What can hang from each mark
J: V
Y: N W
E: N
N: E K Y
W: Y
K: N V
V: K
S: K M

Known rows, with every way that one mark hangs from another
K(N(E) V): [-1.83 -0.47  2.04 -1.30  1.78  1.53  0.51 -0.42 -2.68  0.49  0.02 -0.42
  0.02 -0.09  2.95 -0.21  2.44  0.48  0.17 -0.21]
Y(N(E K(V)) W): [ 2.75  0.24 -0.20  4.26  1.61 -1.46  0.89  1.58  4.32 -2.37 -0.73 -0.03
  1.91  0.49  3.48 -0.02  1.96 -0.85  2.41  0.06]
J(V(K(N(E)))): [-0.70  0.10  2.39 -2.37 -0.02  1.87  0.92 -1.38 -2.26  0.70  1.38 -0.74
 -0.72  1.43  0.91 -1.57 -0.36  0.11 -1.52  3.65]
N(Y): [-1.43  0.34 -1.91  0.00 -1.65 -1.07 -1.60 -0.74 -1.49  1.20  0.27 -0.01
 -0.74  0.56 -5.07  0.03 -1.16 -0.35 -0.24 -0.50]
W(Y): [-1.10  1.68 -1.90 -1.53  0.12 -1.15  4.71 -0.47 -0.53  0.94  0.15  1.22
 -1.50  0.16 -1.81  1.76 -2.22  0.98 -1.32 -0.19]
K(N V): [-1.38  0.36  1.72 -2.71  1.56  1.12  0.19 -0.59 -2.20  0.58 -0.32 -0.60
 -0.68  0.02 -1.02  0.43  1.90  0.38 -0.58 -0.52]
W(Y(N(E K(V)))): [-1.24  1.93  0.20  2.84  1.93  0.06  3.29 -0.05  3.27 -1.28 -0.09  1.41
 -0.69 -0.03  4.47  3.05  1.71  0.37  1.18 -0.31]
S(K(N)): [-1.10 -0.84  1.73 -3.07 -0.09  1.46  0.48 -0.58 -2.20  0.74 -0.37 -0.59
 -0.06 -0.39  1.46  1.25 -1.39  0.24 -1.31 -0.26]
N(E K(V) Y(W)): [ 1.10 -2.27  0.06  3.30 -0.07 -0.19 -1.42  1.32  1.81 -2.00 -0.61  0.64
  1.85  0.49  1.79 -3.96  2.49  0.21  1.64 -0.62]
J(V(K(N))): [-0.19  0.87  1.90 -3.89 -0.31  1.35  0.63 -1.55 -1.86  0.93  1.11 -0.99
 -1.51  1.35 -3.05 -0.93 -0.83  0.03 -2.24  3.40]
W(Y(N)): [-0.64  3.56 -1.99  1.22  0.64 -2.01  4.36 -0.27  1.43  0.54 -0.17  1.10
 -1.64  0.22 -2.79  4.87 -1.96  0.33 -0.20  0.14]
J(V(K(N(E Y(W))))): [ 1.30 -1.57  2.35  1.01 -0.86  0.75 -0.88  0.68 -1.81 -0.64  0.50  0.14
  0.52  1.73 -2.24 -4.64  0.45  0.83 -0.68  3.39]
K(N(E Y(W))): [ 1.05 -2.46 -0.91  2.50  0.03 -0.38 -0.54  1.67 -1.88 -0.64 -0.58  0.64
  1.37  0.74 -0.97 -2.90  2.04  0.86  0.61 -0.05]
K(N(E)): [-1.01 -0.81 -0.91 -0.93  1.08  0.60  1.09 -0.34 -2.54  0.78  0.27 -0.18
  0.13  0.51  2.15  0.08  1.19  0.19 -0.21  0.24]
E(N(K Y)): [ 0.03  0.40 -3.10 -0.47 -2.15  0.12 -5.42 -0.77  0.15 -0.34  0.67  0.09
 -1.07  1.10 -1.80 -0.57 -2.12 -1.03 -0.58 -0.55]
J(V): [ 0.30  1.23 -2.80 -2.91 -0.42 -0.41  2.23 -1.87 -1.68  1.16  1.79 -0.96
 -1.81  0.68 -3.08 -1.26 -2.23 -0.79 -0.66  2.72]
S(M): [ 0.74  0.66 -0.66 -3.03 -1.51 -1.16  1.09 -0.19 -0.76  2.75  0.46 -1.02
 -0.17 -3.76 -1.44  2.02 -3.97 -0.33 -0.81 -1.11]
K(V): [-1.04  1.45  0.95 -2.09  0.55 -0.39  0.61 -0.86 -0.80  0.90  0.11 -0.85
 -0.65  0.01 -1.60  0.57 -0.80 -0.35  0.02 -0.61]
V(K(N(E Y(W)))): [ 0.77 -1.67  2.98  2.23 -0.82 -0.19 -1.91  1.60 -0.79 -0.57 -0.81  0.56
  1.89  1.46 -1.43 -2.39  0.66  1.04 -0.53  0.60]

Rows
[ 2.17 -0.13 -0.44  0.82 -0.99 -0.29 -4.87  1.09  1.37 -2.13 -0.34  0.20
  0.28  0.90 -1.28 -3.11 -0.82 -0.37  0.47 -0.96] | E(N(K(V) Y(W)))
[ 2.49 -1.84 -3.31  2.32 -1.22 -1.62 -1.25  1.27  2.35 -1.52 -0.54  0.68
  1.22  0.84 -2.87 -3.09  0.51 -0.22  0.49 -0.31] | N(K Y(W))
[-1.44 -1.76  6.47 -3.29 -0.19  3.02  0.07  0.17 -2.79  1.98 -0.26 -1.11
  0.75 -4.85  7.07  1.35 -1.28  0.83 -0.38 -1.66] | S(K(N(E) V) M)
[-0.42  1.25  0.07  2.60  1.32 -0.19 -0.23 -0.40  3.09 -1.03  0.07 -0.45
  0.49  0.26  3.79  2.10  1.92 -1.24  1.99 -0.25] | Y(N(E K(V)))
[-2.32 -0.27  2.01 -0.94  0.25  1.38 -2.57 -0.55 -2.91  0.70 -0.37  0.00
 -0.89  0.03 -3.66 -0.42  2.74  0.67 -0.16 -0.92] | K(N(Y) V)
[-0.81 -0.57  0.05  0.04  0.75  0.81  0.22 -0.60  1.41 -0.59  0.38 -0.17
  0.57  0.17  4.96 -0.97  1.52 -0.48  0.82 -0.40] | N(E K(V))
[-1.14 -1.67 -2.62  2.02 -1.32  0.14 -1.96 -0.53  0.77 -0.31  0.60  0.46
  0.47  0.93  1.32 -1.40  1.06 -0.56  0.63 -0.46] | N(E K Y)
[-0.69 -2.15  3.40 -2.89 -1.04  2.09  0.52  0.19 -2.66  2.20 -0.07 -0.89
  0.92 -4.41  6.23  1.70 -2.64  0.45 -0.84 -1.02] | S(K(N(E)) M)
[ 1.55 -1.54 -1.44  0.97 -0.14 -0.93 -0.95  1.55 -1.49 -0.39 -0.84  0.36
  0.62  0.66 -4.83 -2.20  1.41  0.87 -0.17 -0.14] | K(N(Y(W)))
[-0.07 -1.27  3.12 -4.32 -1.33  1.49  0.31  0.05 -2.34  2.44 -0.27 -1.04
  0.26 -4.59  2.33  2.28 -3.24  0.40 -1.57 -1.31] | S(K(N) M)
[-0.85  0.81 -0.29 -0.81 -1.23  1.11 -5.90 -0.81 -0.04 -0.72  0.52 -0.06
 -1.14  0.69 -0.98 -0.97 -0.73 -0.77  0.03 -1.18] | E(N(K(V) Y))
[ 0.02  2.26 -3.08  1.77  0.85 -1.34  3.65 -0.11  3.81 -0.86 -0.16  1.51
 -1.24  0.37 -0.26  4.05 -0.17 -0.04 -0.10 -0.04] | W(Y(N(K)))
[ 1.34 -1.32 -1.84  2.96 -1.06 -1.81 -0.16  1.33 -0.63 -0.30 -0.28  0.44
  1.56  0.80 -1.62 -2.68 -0.66  0.08  0.94 -0.03] | N(E Y(W))
[-0.71  2.60 -0.12  1.50  1.65 -0.48  3.03 -0.35  3.82 -1.04 -0.48  1.24
 -1.39 -0.09  0.57  3.58  1.07  0.34  0.43 -0.58] | W(Y(N(K(V))))
[ 0.11  2.00 -0.24  1.29  1.16 -0.67 -0.55 -0.52  3.53 -0.79 -0.13 -0.58
 -0.18  0.29 -0.16  2.80  1.35 -1.19  1.11 -0.48] | Y(N(K(V)))
[ 4.13  0.77 -3.54  3.26  0.60 -2.81  1.28  1.52  4.94 -1.83 -0.68 -0.05
  1.36  0.85 -1.21  0.92 -0.01 -1.09  1.22  0.30] | Y(N(K) W)
